Known rows, with every way that one mark hangs from another:
naka[reni]: [-0.507  0.595  0.539  0.027 -0.155  0.467  1.665  0.194  0.849 -0.626
 -1.900  2.177 -0.106  0.459  0.607 -1.423  0.373  0.613 -0.374  0.362
  0.185 -0.651  1.032  1.574]
reni[naka]: [ 1.375  0.698  0.151  0.015  0.084  0.428 -1.391 -0.184  1.650  0.611
 -1.207 -0.073 -1.800  0.448  0.742 -0.737 -0.370  0.396 -0.166 -0.645
  0.782  0.569 -0.373 -0.081]
buruz[nabed[sotafep]]: [ 1.220  0.505  1.268 -3.479  1.427  1.445 -1.624  1.372 -1.355  0.018
 -1.493 -1.601  3.169 -0.585  0.239  1.328 -1.844 -2.978 -1.018  1.347
  0.022 -1.301  2.095 -2.630]
nabed[buruz naka[reni] sotafep]: [ 3.260 -1.873  2.666 -1.265  3.540  0.302 -2.667  0.312  2.658 -2.173
 -2.405 -0.877 -0.836 -0.598  3.236 -2.506 -0.746 -1.742 -1.842  1.031
 -1.252 -0.708  2.152  1.007]
naka[reni[dalik[nabed] sotafep]]: [ 1.741  4.729  1.815 -0.884 -0.289  1.560  0.083  1.420  0.130  0.527
 -7.492  1.957  1.354  0.394 -0.297 -2.824 -1.578 -0.813 -2.499  0.806
  0.358  0.372  3.472 -0.624]
dalik[reni[sotafep[nabed]]]: [ 1.016  0.735  1.329 -0.581  0.682  1.700 -1.662  0.675  0.170  0.552
 -5.055 -0.057  0.452 -0.525  1.190 -0.761 -3.994 -0.576 -1.311  0.470
  0.328 -0.048  3.789 -0.749]
buruz[nabed[dalik naka[reni] sotafep]]: [ 4.846  2.003  3.160 -3.638  2.626  2.325 -0.545  1.299  0.586 -1.153
 -4.450  1.097  1.668 -0.112  3.300  0.006 -1.825 -2.251 -1.363  1.799
 -0.578 -1.153  3.905 -0.934]
dalik[reni]: [-0.165  0.385  0.384 -0.114  0.349 -0.256  2.590 -0.395  0.699 -0.028
 -1.172  1.500  0.133 -0.093  0.627 -1.496 -2.246  2.007  0.384 -0.126
 -0.167  1.016  1.296  1.060]
nabed[buruz naka[reni]]: [ 2.385 -0.862  1.853 -0.585  2.583  0.345 -0.799 -0.570  2.877 -1.247
 -1.546  1.081 -1.644 -0.721  2.587 -2.895  0.207  0.885 -1.249  0.192
 -0.868 -1.268  0.712  2.166]
reni[sotafep]: [ 0.913  0.727 -0.410 -0.329 -0.529 -0.137 -1.835  1.075 -0.124 -0.346
 -3.091 -1.086 -0.278 -0.039  0.043 -0.257 -0.899 -1.850 -0.578  0.609
  0.754  0.260  0.575 -2.084]
buruz[nabed[dalik naka sotafep]]: [ 5.323  1.664  2.619 -3.870  2.696  1.825 -2.119  1.114 -0.226 -0.513
 -2.484 -0.966  1.834 -0.546  2.648  1.402 -2.057 -2.746 -0.983  1.514
 -0.787 -0.452  2.848 -2.502]
naka[reni[dalik[nabed]]]: [ 0.627  3.961  2.198 -0.577  0.075  1.807  1.719  0.339  0.237  0.784
 -4.472  3.027  1.617  0.371 -0.251 -2.537 -0.863  1.125 -1.814  0.287
 -0.321  0.154  3.017  1.481]
nabed[dalik[reni]]: [ 1.645  1.209  0.803  0.505  0.367  0.358  2.353 -0.253  0.417 -0.466
 -1.657  2.180 -0.088  0.068  1.109 -1.256 -1.434  2.541  0.717 -0.214
 -0.674  1.750  0.740  0.563]
nabed[naka]: [ 2.187  0.387  0.853 -0.927  1.135 -0.128  0.014 -0.379  1.309 -0.019
 -0.551 -0.204 -1.053 -0.201  2.192 -0.115 -1.000 -0.316 -0.394  0.133
 -0.280  0.228  1.264  0.414]
sotafep[nabed[buruz dalik[reni] naka]]: [ 4.671 -0.546  3.451 -0.440  3.739  2.327 -2.731 -1.066  2.064 -0.127
 -2.033  0.485 -0.858 -1.493  3.807 -1.681 -2.527  2.200 -1.210 -0.365
 -2.018 -0.518  2.128  1.404]
buruz[nabed]: [ 0.232  1.545  0.371 -2.962  0.427  1.524  0.076  0.513 -1.171  0.966
 -0.508  0.256  2.265 -0.644 -0.436  0.980 -0.755 -0.498 -0.461  0.478
  0.360 -1.854  0.492 -1.491]
nabed[buruz dalik[reni[naka sotafep]]]: [ 4.733  0.884  0.959  0.370  1.434  0.489 -3.041  0.305  2.643 -0.621
 -4.936  0.012 -2.515 -0.423  1.792 -3.424 -1.928  1.511 -0.644 -0.417
  0.044  1.751 -0.899 -1.616]
nabed[buruz dalik naka sotafep]: [ 5.798 -1.711  2.623 -0.847  3.723  0.392 -4.796  0.236  1.587 -1.916
 -1.083 -2.304 -0.863 -0.848  3.076 -0.804 -0.487 -1.851 -1.086  0.679
 -1.997  0.521  0.517 -1.101]
sotafep[nabed[buruz]]: [ 0.760 -2.012  1.725 -0.019  2.207  2.092 -4.906 -0.399  0.318  0.435
  0.155 -1.318  0.165 -1.323  0.604 -0.448 -0.070 -0.086 -1.587 -0.228
 -1.127 -2.474  0.031  0.254]
reni[dalik naka sotafep[nabed[buruz]]]: [ 4.138  2.108  1.310 -0.524  2.133  3.361 -7.879  0.567  1.651  1.151
 -5.269 -1.704 -1.123 -0.800  1.303 -2.491 -1.267 -0.608 -2.569 -0.619
  0.067  0.113  0.215 -1.955]
sotafep[nabed[dalik naka[reni]]]: [ 3.784  1.117  3.251 -0.162  1.831  2.988 -1.473 -0.094  1.538 -0.345
 -3.917  2.167 -0.688  0.104  3.701 -0.412 -0.788  0.019 -1.311  0.483
 -0.939 -1.209  3.637  1.902]

Rows:
[ 5.199 -0.968  3.210 -0.593  3.542  0.902 -3.105  0.410  2.370 -2.637
 -2.975 -0.130 -0.926 -0.379  3.734 -2.217 -0.140 -1.211 -1.444  0.996
 -1.764 -0.163  1.462  0.535]  nabed[buruz dalik naka[reni] sotafep]
[ 5.497  0.541  1.751 -0.761  2.669  0.061 -1.852  0.161  2.389 -1.291
 -4.211  0.025 -1.806 -1.084  3.319 -2.901 -2.512  0.919 -0.757  0.212
 -1.004  1.140  0.892 -1.091]  nabed[buruz dalik[reni[sotafep]] naka]
[ 4.659  0.658  2.678 -0.652  2.123  0.916 -0.829  0.779  1.752 -2.164
 -3.798  0.796 -0.600  0.512  3.704 -0.957 -1.046 -1.833 -0.878  1.330
 -0.974  0.864  3.242  0.555]  nabed[dalik naka[reni] sotafep]
[ 3.541 -1.949  1.786  0.238  2.617  0.483 -4.617  0.635  0.332 -1.908
 -0.524 -2.087  0.131 -0.614  0.998 -0.729  0.653 -1.686 -0.788  0.541
 -1.729  0.292 -0.847 -1.591]  nabed[buruz dalik sotafep]
[ 3.148  2.452  2.162 -0.497  1.815  1.892 -3.410 -0.379  1.667  1.544
 -2.808  0.091 -0.349 -0.643 -0.255 -3.013 -0.670  1.485 -2.226 -0.939
 -0.552  0.392 -0.363 -0.221]  reni[dalik[nabed[buruz]] naka]
[ 3.874  1.592  1.747 -0.384  1.645  0.226  2.308 -0.601  1.798 -0.503
 -2.178  1.917 -1.047 -0.092  3.311 -1.457 -2.558  2.292  0.369 -0.130
 -0.927  1.985  1.996  1.046]  nabed[dalik[reni] naka]
[ 2.216  2.419  2.506 -1.286  1.261  1.246 -1.886  0.990 -0.743  0.506
 -3.467 -0.866  2.486 -0.042 -0.278 -0.659 -2.184 -1.927 -2.109  0.770
 -0.918  1.269  3.456 -1.258]  reni[dalik[nabed[sotafep]]]
[ 2.918 -1.685  2.627 -1.034  3.444  1.989 -5.026 -0.810  1.600  0.307
 -0.384 -1.533 -0.792 -1.528  2.617 -0.385 -1.009 -0.410 -1.958 -0.231
 -1.333 -2.074  1.452  0.749]  sotafep[nabed[buruz naka]]
[ 3.309  4.369 -0.511 -0.362 -0.282  1.206 -2.892  0.918  1.358  0.843
 -5.334 -0.221 -1.295  0.560  0.953 -2.130 -1.286 -0.315 -0.983 -0.281
  1.101  2.538  0.294 -2.243]  reni[dalik naka sotafep]
[ 2.808  3.327  2.607 -1.050  2.049  3.328 -0.955 -0.183  1.639  0.631
 -4.386  2.226  0.103  0.011  3.434 -1.674 -1.502  0.710 -1.961  0.097
 -0.707 -0.194  4.379  2.220]  sotafep[nabed[naka[reni[dalik]]]]
[ 3.341  3.716  2.576 -1.683  1.536  1.118  0.215 -0.250  0.849  1.462
 -3.057  0.740  0.685 -0.361  1.328 -1.049 -2.180  0.195 -1.797  0.063
 -0.788  1.016  3.341  0.316]  reni[dalik[nabed[naka]]]
[ 3.396  0.278  0.808  0.177  1.510  0.195 -1.716  0.472  1.012 -1.216
 -3.748  0.219 -0.752 -0.831  0.953 -2.806 -1.411  1.014 -0.462  0.187
 -0.769  1.013 -0.530 -1.545]  nabed[buruz dalik[reni[sotafep]]]
[ 2.038  2.822  1.247 -2.495  0.880  1.761  2.412  0.340 -0.760  0.483
 -2.286  2.502  2.192 -0.538  0.749 -0.267 -2.401  1.981  0.215  0.347
 -0.354 -0.150  1.182 -0.890]  buruz[nabed[dalik[reni]]]
[ 2.240 -0.400  1.262  0.646  1.835  0.500 -0.194 -0.544  1.175 -1.033
 -0.742  1.246 -0.581 -0.862  1.176 -2.445 -0.728  2.967  0.121 -0.467
 -1.468  0.701 -1.057  0.593]  nabed[buruz dalik[reni]]
[ 4.374  2.770  3.428 -2.094  2.444  1.256 -1.793  0.571  0.617  0.502
 -3.776 -1.109  1.445 -0.204  2.014 -0.873 -3.244 -2.215 -2.423  0.906
 -1.161  1.539  4.618 -0.713]  reni[dalik[nabed[naka sotafep]]]
[ 5.200  0.714  1.841 -0.251  2.199  0.724 -2.676  0.682  2.462 -1.987
 -5.071  0.665 -2.101 -0.543  3.116 -2.937  0.097 -0.579 -1.406  0.780
 -0.704 -0.311  0.684 -0.556]  nabed[buruz dalik naka[reni[sotafep]]]
[ 5.144  0.066  2.159 -0.933  2.205  0.337 -2.324  0.557  0.969 -1.500
 -1.838 -1.313 -0.475  0.073  3.294  0.516 -1.352 -2.364 -0.567  0.955
 -1.241  1.510  2.103 -0.984]  nabed[dalik naka sotafep]
[ 3.741 -2.374  2.142 -1.459  3.718 -0.246 -4.397  0.056  1.940 -1.367
 -0.365 -2.975 -0.646 -1.066  2.659 -1.047 -1.176 -2.156 -1.485  0.666
 -1.416 -0.256  0.953 -0.577]  nabed[buruz naka sotafep]
[ 3.994 -1.910  3.939 -1.839  3.714  0.083 -4.183  0.165  1.399 -0.433
 -1.782 -2.888  0.500 -1.327  1.613 -0.801 -2.296 -2.703 -2.759  0.942
 -1.557 -1.092  2.871 -0.647]  dalik[nabed[buruz naka sotafep]]
[ 1.369  1.810  2.304 -0.513  0.394  0.554  1.376 -0.467  1.880  1.479
 -3.720  1.486 -0.375  0.091  0.422 -2.074 -3.817  1.872 -1.239 -0.516
  0.533  0.811  2.754  0.931]  dalik[nabed reni[naka]]
[ 4.723 -0.655  1.748 -0.216  2.718  0.394 -2.668 -0.609  1.707 -0.919
 -0.105 -0.286 -1.682 -0.924  2.521 -1.195  0.542  0.727 -0.559 -0.147
 -1.611 -0.153 -0.929  0.133]  nabed[buruz dalik naka]
[ 1.982  0.100  2.666 -0.350  1.803  0.586 -0.733 -0.769  2.564  0.957
 -2.732  0.586 -0.774 -0.898  0.275 -3.457 -3.007  2.470 -1.717 -0.826
 -0.267 -0.171  1.053  1.024]  dalik[nabed[buruz] reni[naka]]
[ 1.834 -2.038  3.121 -0.924  2.566  0.385 -4.159  0.608  0.023 -0.450
 -1.400 -2.669  1.423 -1.063 -0.514 -0.816 -1.294 -2.662 -2.457  0.771
 -1.237 -1.244  1.490 -1.088]  dalik[nabed[buruz sotafep]]
[ 2.291  3.051  2.185 -0.794  1.221  1.632 -2.165  1.105  0.842  0.026
 -6.471  1.028  0.885 -0.573 -0.320 -4.122 -0.802 -0.316 -2.903  0.604
 -0.340 -0.498  1.904 -0.657]  naka[reni[dalik[nabed[buruz]] sotafep]]
[ 5.918 -0.216  2.653 -0.771  3.085  2.453 -7.005  0.460  1.229 -0.329
 -3.924 -1.922 -1.299 -1.367  3.058 -0.574 -1.130 -2.016 -2.161  0.437
 -1.192 -1.147  1.427 -1.928]  reni[sotafep[nabed[buruz dalik naka]]]
[ 4.065  1.215  3.049 -0.517  2.289  2.249 -0.406 -0.663  1.352  0.288
 -2.990  1.522 -0.395 -0.514  3.924 -0.491 -3.424  1.607 -0.660 -0.043
 -1.279  0.334  3.927  1.308]  sotafep[nabed[dalik[reni] naka]]
[ 4.331  4.554  2.129 -2.057  0.978  1.042 -1.332  0.833  0.646  1.170
 -6.081 -0.326  0.374 -0.348  1.374 -1.328 -2.954 -1.623 -2.451  0.658
 -0.074  1.259  3.716 -1.764]  reni[dalik[nabed[naka]] sotafep]
[ 3.199 -0.154  2.318  0.593  1.751  3.027 -5.602  0.994  0.692 -1.005
 -5.425  0.348 -0.389 -0.601  1.466 -1.816  0.275 -1.119 -2.082  0.713
 -0.718 -1.932  1.227 -0.714]  naka[reni[sotafep[nabed[buruz dalik]]]]
[ 4.366  1.692  1.542  0.351  0.410  2.916 -6.022  0.980  0.829  0.727
 -5.605 -0.811 -1.520  0.158  1.683  0.037 -1.440 -1.797 -1.483  0.069
  0.678  0.160  1.435 -2.390]  reni[naka sotafep[nabed[dalik]]]
[ 4.903 -0.908  3.087 -0.215  3.509  2.606 -5.317 -0.669  1.342 -0.101
 -0.841 -0.762 -0.976 -1.317  3.046 -0.336 -0.355 -0.014 -1.498 -0.145
 -1.907 -1.474  0.879  0.307]  sotafep[nabed[buruz dalik naka]]
[ 3.196 -0.175  3.486 -1.989  2.261  0.214 -1.781  0.534  0.737 -0.038
 -2.891 -1.992  0.994 -0.369  1.713  0.271 -3.214 -3.290 -2.225  1.229
 -0.815 -0.148  4.661 -0.678]  dalik[nabed[naka sotafep]]
[ 4.030  3.154  1.844 -0.816  1.341  1.621 -5.196  0.731  1.585  1.237
 -5.830 -1.099 -0.709 -0.676 -0.251 -3.255 -1.576 -0.519 -2.814 -0.361
  0.251  0.845  0.342 -2.215]  reni[dalik[nabed[buruz]] naka sotafep]
[ 2.695 -1.222  2.241  0.630  2.280  2.705 -5.172 -0.242  0.018 -0.068
 -0.376 -0.614  0.046 -1.116  0.933 -0.186  0.651  0.240 -1.191 -0.237
 -1.721 -1.749 -0.643 -0.114]  sotafep[nabed[buruz dalik]]
[ 3.777 -1.284  4.280 -2.002  4.107 -0.027 -1.598 -0.202  2.143 -0.425
 -2.904 -1.507  0.578 -1.499  2.421 -2.334 -4.500 -0.607 -2.386  0.772
 -1.672  0.043  4.251  0.354]  dalik[nabed[buruz naka sotafep] reni]
[ 4.204  3.525  1.602 -1.605  1.675  2.855 -4.102  0.681  0.804  1.031
 -5.419 -0.813  0.049 -0.464  2.828 -0.669 -2.747 -1.908 -2.097  0.378
 -0.298  0.742  3.740 -1.418]  reni[dalik sotafep[nabed[naka]]]
